Each row was made from one path, in order. Every step used is in the known rows, and no mark comes twice. Write each row's path.
Known rows:
b, e, c, n, r: [ -5.6  23.8  -9.9  -5.8   5.7 -10.1   2.5   9.3  -1.6  14.6  21.8  -6.9
 -23.4 -34.9   3.8  10.7  19.8  -5.9 -20.9  30.4 -20.7  22.5  10.3  25.5
  -3.8  -3.5   5.6 -11.7  12.9   5.2  17.2  10.4 -16.5]
x, b, n, r: [ 15.7   8.1  -9.1 -33.4  -0.3  13.4  37.1   0.4 -13.1   6.6  -7.2 -14.5
  20.7  26.6  23.8   6.0  15.3   2.6 -45.6 -13.5 -19.1   7.0  14.3  -1.2
   7.2 -26.2  11.2 -38.4 -28.4  10.7 -20.8  -7.2  30.0]
c, x, b: [ 27.5 -18.6   3.0  -2.0   0.1  -5.7  12.0   7.3 -28.6  21.8  -2.6 -13.5
  35.2   5.7  -1.1 -15.7 -47.7 -29.5 -25.9 -33.8 -15.1 -12.8  -2.1 -25.6
  17.1 -14.9  12.9 -43.7 -19.6   9.0 -22.0 -25.6  41.2]
z, c, x, b, e: [ 11.4 -23.9  -1.1  18.9  14.3 -21.0  14.6 -18.8 -23.2  33.3   9.4 -16.0
 -14.9  15.9  10.1  -0.2 -37.5 -16.0  -5.6  -9.4 -11.2   3.6   0.7  -4.5
  15.1  -1.4  21.4 -46.4 -13.6  -1.3  16.3 -24.8  -2.4]
e, b: [ 19.8 -16.8  15.1  -4.0   1.1  -3.6  -0.8  34.6 -29.5  17.1 -21.0  -8.1
  19.9  -5.4 -32.3   5.3 -20.2 -28.8 -27.9   3.0  -9.3   7.2  12.4  11.1
   6.2 -14.2   5.2 -22.7 -34.7   6.3  24.9 -16.8 -19.1]
b, n: [ 25.4  16.1   1.9 -18.6  -1.7  16.8   3.4  21.2 -31.3  10.4   8.2 -12.7
   9.7  -8.3  24.7   2.6  -2.7 -13.9 -36.6  -2.5 -20.6   0.2  30.5  21.1
  -4.1  -5.9  -5.9 -27.0 -37.0  26.3 -35.1  10.4  49.5]
c, x, b, n, r: [ 13.9   0.3 -11.8 -13.5  -6.7   9.9  28.8  -2.3 -13.5   7.6  -1.6 -15.3
  38.6   5.2  23.8 -13.3 -11.1  -6.9 -42.1 -28.3 -20.2 -10.6   5.3 -13.1
  11.3  -4.9  20.4 -43.5 -15.8  11.1 -44.1 -10.3  48.6]
c, n, r, e: [ 15.1  10.9 -10.4 -24.6   7.0   7.7  11.7  -6.1 -11.1  -0.5 -21.1   0.3
 -10.4  -8.6  -6.5  10.9  39.4  -5.2 -38.9  36.8 -33.1   5.1   7.9  12.5
   0.1 -10.3 -10.4 -26.9  -6.0 -16.0   8.6   8.8   8.9]
c, n, r, e, b: [ 12.4  15.3  -6.8  -6.6  -0.9   2.6  15.6   4.2  -9.8   4.6 -33.7   4.4
  10.8  -2.0 -30.8  15.7  37.5  -5.3 -42.6  41.3 -26.8   9.6   3.2  20.1
   1.8 -14.0   2.1 -16.9  -5.6 -20.8  25.8  -0.6 -22.0]
z, r: [ 16.8 -48.8   9.3 -24.9  16.8  11.9  -1.4   1.2 -26.3   0.8   4.5 -22.4
 -42.5   8.3  -0.3   8.3 -13.3 -27.2 -24.5   9.3 -13.6  17.1  17.4   4.8
   6.9  -4.9 -10.7 -44.6 -41.5  -1.0  24.9  17.1  -1.8]
z, c, n, r: [ 10.7  16.8 -16.8 -16.1  15.4   5.8  23.1 -37.8 -26.7  -3.9 -16.3  -1.9
 -33.0  17.7   6.7  14.5  19.7 -11.3 -34.1  48.7 -21.1  18.7  -3.0  23.7
   5.9   3.4  -0.8 -36.9 -14.1   1.4  -8.0   4.9   3.8]
n, r: [ 12.2 -25.9  -3.0 -36.4  11.4  10.4  16.6  15.4 -17.8 -11.6  -6.3 -12.6
 -10.4   1.2   8.7  -2.4  15.4 -20.5 -21.9  11.7 -12.3  10.2  15.6  -2.8
   5.7  -8.6  -9.0 -39.7 -23.7  -6.3  -9.1   5.0   5.9]
e, c, x, b: [  7.9 -11.4   0.5  -8.6  -6.8  -8.0   4.5   4.2 -23.8  14.2   7.4  -6.5
  26.5 -26.4  -7.9 -14.7 -52.4 -18.1 -15.7 -33.4  -5.0   0.8 -19.9 -19.7
  12.2 -14.0  29.4 -16.9  -3.7  31.3  -9.4 -20.6  21.2]
z, c, n, r, e: [  9.1   8.6 -13.2 -14.2  12.6   5.8  18.3 -39.1 -20.2  -4.8 -23.2   5.8
 -40.6   8.2  -4.0  20.1  27.6  -0.6 -29.6  50.9 -23.9  18.2  -0.2  19.4
   2.5  -0.9   0.1 -28.5  -9.9 -14.4  28.5   3.7  -8.7]
x, b, n, r, e: [ 14.3  -1.6  -8.2 -33.1  -3.5  14.5  31.2  -1.8  -6.8   7.7  -6.2  -8.5
  13.3  15.1   8.6  16.2  25.5  13.0 -36.5 -12.5 -22.9   4.8  16.8   0.8
   3.6 -31.9  11.2 -33.4 -27.5  -6.0  11.8 -10.7  16.3]
b, n, r, e, c: [ -2.9   2.2  -8.4 -42.1  -8.1  20.9   7.7   3.8  -1.7 -14.0   4.4  -1.2
   2.2 -34.0  15.0  12.6  29.4  13.6 -29.2  13.3 -15.8  16.1  13.1  20.6
  -8.3  -9.9  10.6  -6.8 -16.5   8.2  24.4  10.9   2.8]
b, e, c, n, r, x: [-12.7  -1.1  -8.1   2.5   4.8 -15.5   2.2   1.7  -5.3   5.4  10.1  -9.5
 -11.4 -36.6  14.7  10.8   8.2  -4.2 -17.0  25.2 -24.4  18.2  -0.5   9.5
  -4.1  14.4   5.1 -11.2  20.5   3.6   7.0   5.9  -1.4]

Write each row's path:
[  1.1  -9.3   3.2   9.3   1.3 -18.4 -16.3  21.9 -10.0  26.3  35.2 -14.8
  -5.7 -55.8   6.6 -11.9 -30.4 -21.9   5.5  -8.3  -7.7   7.6   9.4   9.1
   0.4   6.4  15.2 -15.0   5.3  14.9  13.4  -4.1  -1.2]
b, e, c, x
[  1.6 -21.8   1.8  -6.3  -5.8   8.4  18.1  19.2 -12.7  -5.6 -24.9 -15.6
  33.1   1.2   9.2   8.5   1.9  -3.4 -50.9  10.9 -16.7   8.3  10.3   9.7
   1.9  12.8  13.8 -21.4 -24.5   7.9  -9.3  -5.4   4.2]
e, b, n, r, x
[  7.2 -10.8   6.5  -6.8   2.3 -18.8   6.6  26.4 -15.8  36.2  24.4 -12.4
 -11.8  -4.3  -7.8   7.3 -19.9  -7.1  -8.3 -22.0  -8.0  17.3   7.7  -1.8
   4.3 -34.4  16.8 -20.0 -10.0  12.6  32.3 -19.7 -15.7]
x, b, e, c
[  3.7 -44.2   9.7  10.5   2.8 -24.0   0.1  15.9 -21.1  18.4   8.2 -16.4
  -0.8  -4.7   7.4   5.4 -37.6  -5.9  -4.0 -30.1 -15.7   9.5  -4.5 -27.0
   5.4  -8.2  10.1 -21.7  -2.6   8.7   9.5 -24.9   5.9]
r, x, b, e, c
[ 16.9  -3.7 -12.4 -11.4   4.7  -2.6  30.5 -14.7 -19.7  -1.5 -33.5 -12.7
   7.5  26.9  11.0   7.1   6.9  -8.0 -46.0   8.0 -33.6   1.9  -7.0 -18.6
   9.5  -3.2  -1.9 -39.5  -0.1  -2.5 -35.0  -7.3  33.6]
c, n, r, x, b
[  8.8 -54.3  -2.7 -23.3   9.9  -2.6  26.5   3.1 -15.8 -13.6 -21.5 -18.3
   2.5  27.6  14.8   1.0  -8.5  -5.8 -20.9 -16.8 -19.1   5.1  -4.7 -37.7
  12.2  -8.7   1.3 -46.0 -16.6 -11.2 -24.5 -21.2  20.8]
n, r, x, b
[ 16.6   1.0  10.1  -6.3 -10.5   8.3   1.5  31.6 -16.1  21.8 -15.0   1.5
  26.1 -17.9 -22.1  19.1  11.9  -4.9 -36.1  10.4 -18.0   2.9  17.8  23.6
  -5.5 -13.7   8.1 -11.1 -36.4  -4.4  49.1 -15.3  -9.8]
r, e, b, n
[ -3.7   3.9 -11.8 -22.8 -14.0  17.0   7.4  -4.7   1.6 -12.3   6.1  -4.9
  23.4 -45.3  21.4  -1.5  10.7   7.9 -27.0   1.2 -16.0   2.9   3.7  12.5
  -4.4   6.6  19.2  -7.9  -5.0   5.3  -1.4   5.2  29.0]
b, n, r, e, c, x
[  8.4  -2.3  -7.4 -34.3  -0.4  22.1  14.3   8.4  -3.9 -10.0   3.1  -9.3
   4.6 -11.6  17.6  11.8  39.2   8.0 -34.5  13.4 -24.1   4.2  26.8  14.9
  -5.3  -8.8  -2.9 -26.3 -26.4  -7.3  -2.5  13.4  26.4]
b, n, r, e
[  7.6  -6.6 -14.9  -7.7  13.0  -1.2  22.4 -40.3 -30.6 -11.8 -28.4  -8.8
 -34.5  19.0  17.8  13.1  -1.2  -8.4 -33.8  39.4 -24.8  14.6  -9.0   4.9
   6.4  20.0   0.7 -37.1  -5.1  -1.1 -18.1  -6.6  20.4]
z, c, n, r, x
[ 24.1 -25.5   5.7  -5.9  -3.2   1.1  15.6   2.6 -31.5   7.7  -9.2 -19.2
  29.6  19.6  26.4   4.9 -30.2  -6.6 -33.4 -30.6 -27.5  -5.9   6.7 -20.6
   4.7  -3.7   2.9 -35.1 -26.7  16.7 -34.9 -18.2  52.2]
r, x, b, n
[  4.9  -3.8 -14.4  -7.0   4.8   6.7  37.0 -36.8 -19.3   5.2  -2.7 -13.2
   1.1  19.9  26.5  -1.4 -15.9  -1.1 -34.6  -9.3 -11.6   3.3  -5.5  -0.3
  13.0   1.5  30.7 -43.4 -20.5  12.1 -22.1 -16.5  20.7]
z, c, x, b, n, r
[ -7.7 -32.9  -4.7 -27.7   1.5   5.8   4.9   0.0   2.8 -13.9  -1.1  -1.9
   5.1 -44.6  -5.7  -4.5   7.3  -4.1  -3.3   3.6  -8.2   7.0 -11.5  -8.9
   4.4  -3.8  14.6 -12.1   3.1 -13.4  27.9   0.1  -6.0]
n, r, e, c, x
[ 12.5 -10.5  -9.6  -9.8  -5.9   9.4  27.2  -7.0  -1.9  10.9  -3.9  -9.5
  34.6   3.5  14.2  -4.2   5.6   3.2 -35.9 -22.6 -22.8 -13.2   5.1 -11.4
   9.6 -11.4  20.3 -34.6 -12.6  -4.0 -11.2 -17.6  32.0]
c, x, b, n, r, e
[ -1.1   6.4 -10.9 -18.6  -2.8  -0.4   4.7 -12.4 -16.8 -16.0 -13.5  -2.9
   6.6 -30.3   7.7   6.0  -2.5  -5.2 -36.0  23.0 -21.3  14.5 -18.9  -0.7
  -0.2  10.1   3.5  -6.0  13.2  19.2 -18.3   8.1  13.5]
e, c, n, r, x
[  6.5 -36.3   3.0 -19.4   1.6   4.3  13.1  17.9   0.7  -4.3 -23.9  -3.0
   6.6   0.3 -32.0  10.6  28.7  -4.3 -19.7  23.8 -13.7  11.7   7.8   6.3
   5.8 -18.2   5.4 -22.4 -22.7 -33.8  52.5 -13.7 -43.1]
n, r, e, b
[  7.7  -7.7   2.1  17.0  -0.6 -26.9   4.4   4.8 -21.0  25.6  -1.2 -11.2
   5.7  -4.0   3.0  12.3 -31.2  -4.1 -19.5 -13.3 -26.8   8.2  -9.0 -13.3
   2.8  -2.8  10.3 -18.3  11.5  15.7   6.8 -18.2  18.9]
r, x, b, e, c, n
[  8.4  -0.7 -12.7   7.7   9.7 -15.7  24.0  -6.2  -7.7  14.7 -12.6 -14.2
  -3.8  25.5  15.5  10.0  17.0  -1.7 -36.8  12.4 -37.4   3.4   3.3  -9.7
   6.3  -1.1  -1.3 -37.2   7.9 -12.7 -16.5  -6.7  21.3]
c, n, r, x, b, e
[  1.9  28.4 -13.9 -27.2  -1.9   4.2   7.6  -5.5 -16.6  -5.6  -5.2  -1.1
  -6.3 -31.5  -0.1   5.8   6.8  -9.1 -33.1  31.4 -16.3  19.2  -9.9  18.8
  -0.5  -7.0   7.0  -6.8   5.1  21.4 -10.2  11.2   4.4]
e, c, n, r
[  9.3  -7.9   2.0  -8.2  -4.3  -0.5 -10.9   8.0 -27.0   4.5  11.2  -6.7
   8.1 -57.3  -1.2 -16.4 -51.3 -25.6  -9.8 -13.7  -5.5  -0.3 -11.0  -5.0
   5.7   5.8  15.8  -9.7  -2.9  27.8 -12.6  -5.3  18.4]
e, c, x
[  8.5   0.5  -1.0  -4.0 -16.1   6.5   0.8   1.0 -10.0  16.7   7.7   0.4
  26.0 -39.6  -2.7   2.1 -19.2   5.2 -19.1 -24.9 -15.2  -4.3  -8.8  -7.4
   0.9 -18.7  28.5  -4.9  -4.7  18.7  17.7 -17.4  19.5]
r, e, c, x, b, n
[ 16.1  16.6  -1.1 -12.7  -3.7   0.8 -13.5   3.1 -22.5  10.1  -8.0   8.8
  -8.6 -48.5 -27.0  15.4   1.6  -4.2 -18.1  20.8 -23.5   9.9  -4.3  13.8
  -6.8 -18.8   0.8   3.2  -2.5   9.8  30.8   3.4  -1.7]
r, e, c, n
[-11.6 -51.5  -2.2  -9.4   4.7 -14.4  19.9   5.7  -3.4  -1.9   4.3 -19.0
  -5.7   1.2  13.2   6.4  -3.1   3.5 -10.8 -16.8 -13.7  18.8  -5.6 -27.0
   7.8  -5.4  18.5 -30.3   4.2  -5.6  16.7 -18.5 -12.4]
n, r, x, b, e, c
[  9.9  12.3  -4.8  -9.7 -14.9   3.7   9.2   1.1 -20.5  17.0  11.3  -9.6
  26.8 -35.9  12.7  -7.4 -43.9  -8.1 -30.8 -33.4 -10.2   0.1 -10.0  -5.7
   5.1 -10.4  29.4 -11.1  -6.9  44.8 -22.7 -11.6  36.1]
e, c, x, b, n
[  3.0   6.9  -8.7  -2.3   9.9   0.4  21.4 -28.1 -14.7   3.7 -36.9   4.8
 -28.1  12.5 -23.1  23.0  18.5   0.6 -37.6  54.8 -17.9  23.0  -8.5  28.8
   4.1  -4.9  12.1 -24.2 -11.6 -21.3  51.4 -12.0 -44.6]
z, c, n, r, e, b
[  1.3  -5.2 -14.6   6.1  18.6 -17.4  32.8 -36.9 -16.1  10.4 -11.2 -13.2
 -28.0  34.5  14.8  18.7  10.3   2.3 -30.0  23.7 -26.6  17.2  -7.1   1.9
   7.9   6.0  12.0 -40.0   3.0  -8.4   6.9 -16.2  -1.2]
z, c, n, r, x, b, e
[  1.6   4.5  -8.2 -36.9  -9.2  13.2  27.4  -0.8   0.7   3.7  -4.0  -5.1
   9.7  -2.7   7.4  16.7  14.5  22.0 -33.4 -11.0 -14.5  17.7   3.0  -0.2
   0.8 -33.9  24.3 -11.9 -14.7   7.8  15.1  -7.2   4.8]
x, b, n, r, e, c
[  5.0 -11.7 -14.2  -7.3  -0.2   7.7  33.8 -42.9 -12.5   6.9  -8.6  -6.1
  -4.8  15.4  17.4   8.1  -0.9  10.0 -24.8  -2.6 -15.2   3.7  -6.2  -2.8
  10.1  -5.1  29.4 -39.4 -16.6  -3.6  11.4 -20.2  10.9]
z, c, x, b, n, r, e
[ -7.1 -72.6  11.5  -2.9   7.2 -13.7   4.4  -8.2 -11.2  10.7  12.7 -28.0
 -24.5  12.9   5.5  22.2 -35.8  -5.9  -8.8 -19.4 -13.8  23.9  -3.5 -20.6
   8.2  -3.5  15.4 -32.3 -12.0   1.5  44.8  -9.8 -19.6]
z, r, x, b, e, c
[ 10.0 -21.0   8.9 -27.8  -2.8   1.5 -14.6  11.8 -21.2   2.1  -0.4   4.9
 -16.4 -43.2 -25.4   9.1 -13.1  -8.9   1.5   4.0 -10.9  11.9   0.2   3.5
  -5.7 -20.5   4.9   1.4 -14.8   6.6  53.0  -3.6 -10.0]
r, e, c
[ -2.4  21.2 -12.4  -7.1   1.7 -15.3  21.0   2.5  -2.9  26.5  10.9 -10.3
 -13.2   1.5  -6.9  10.7  14.9   2.7 -30.6   0.2 -17.0  20.0  -0.2   8.5
   4.7 -29.6  20.0 -23.1   9.8   5.9  25.9  -3.2 -15.5]
x, b, e, c, n, r
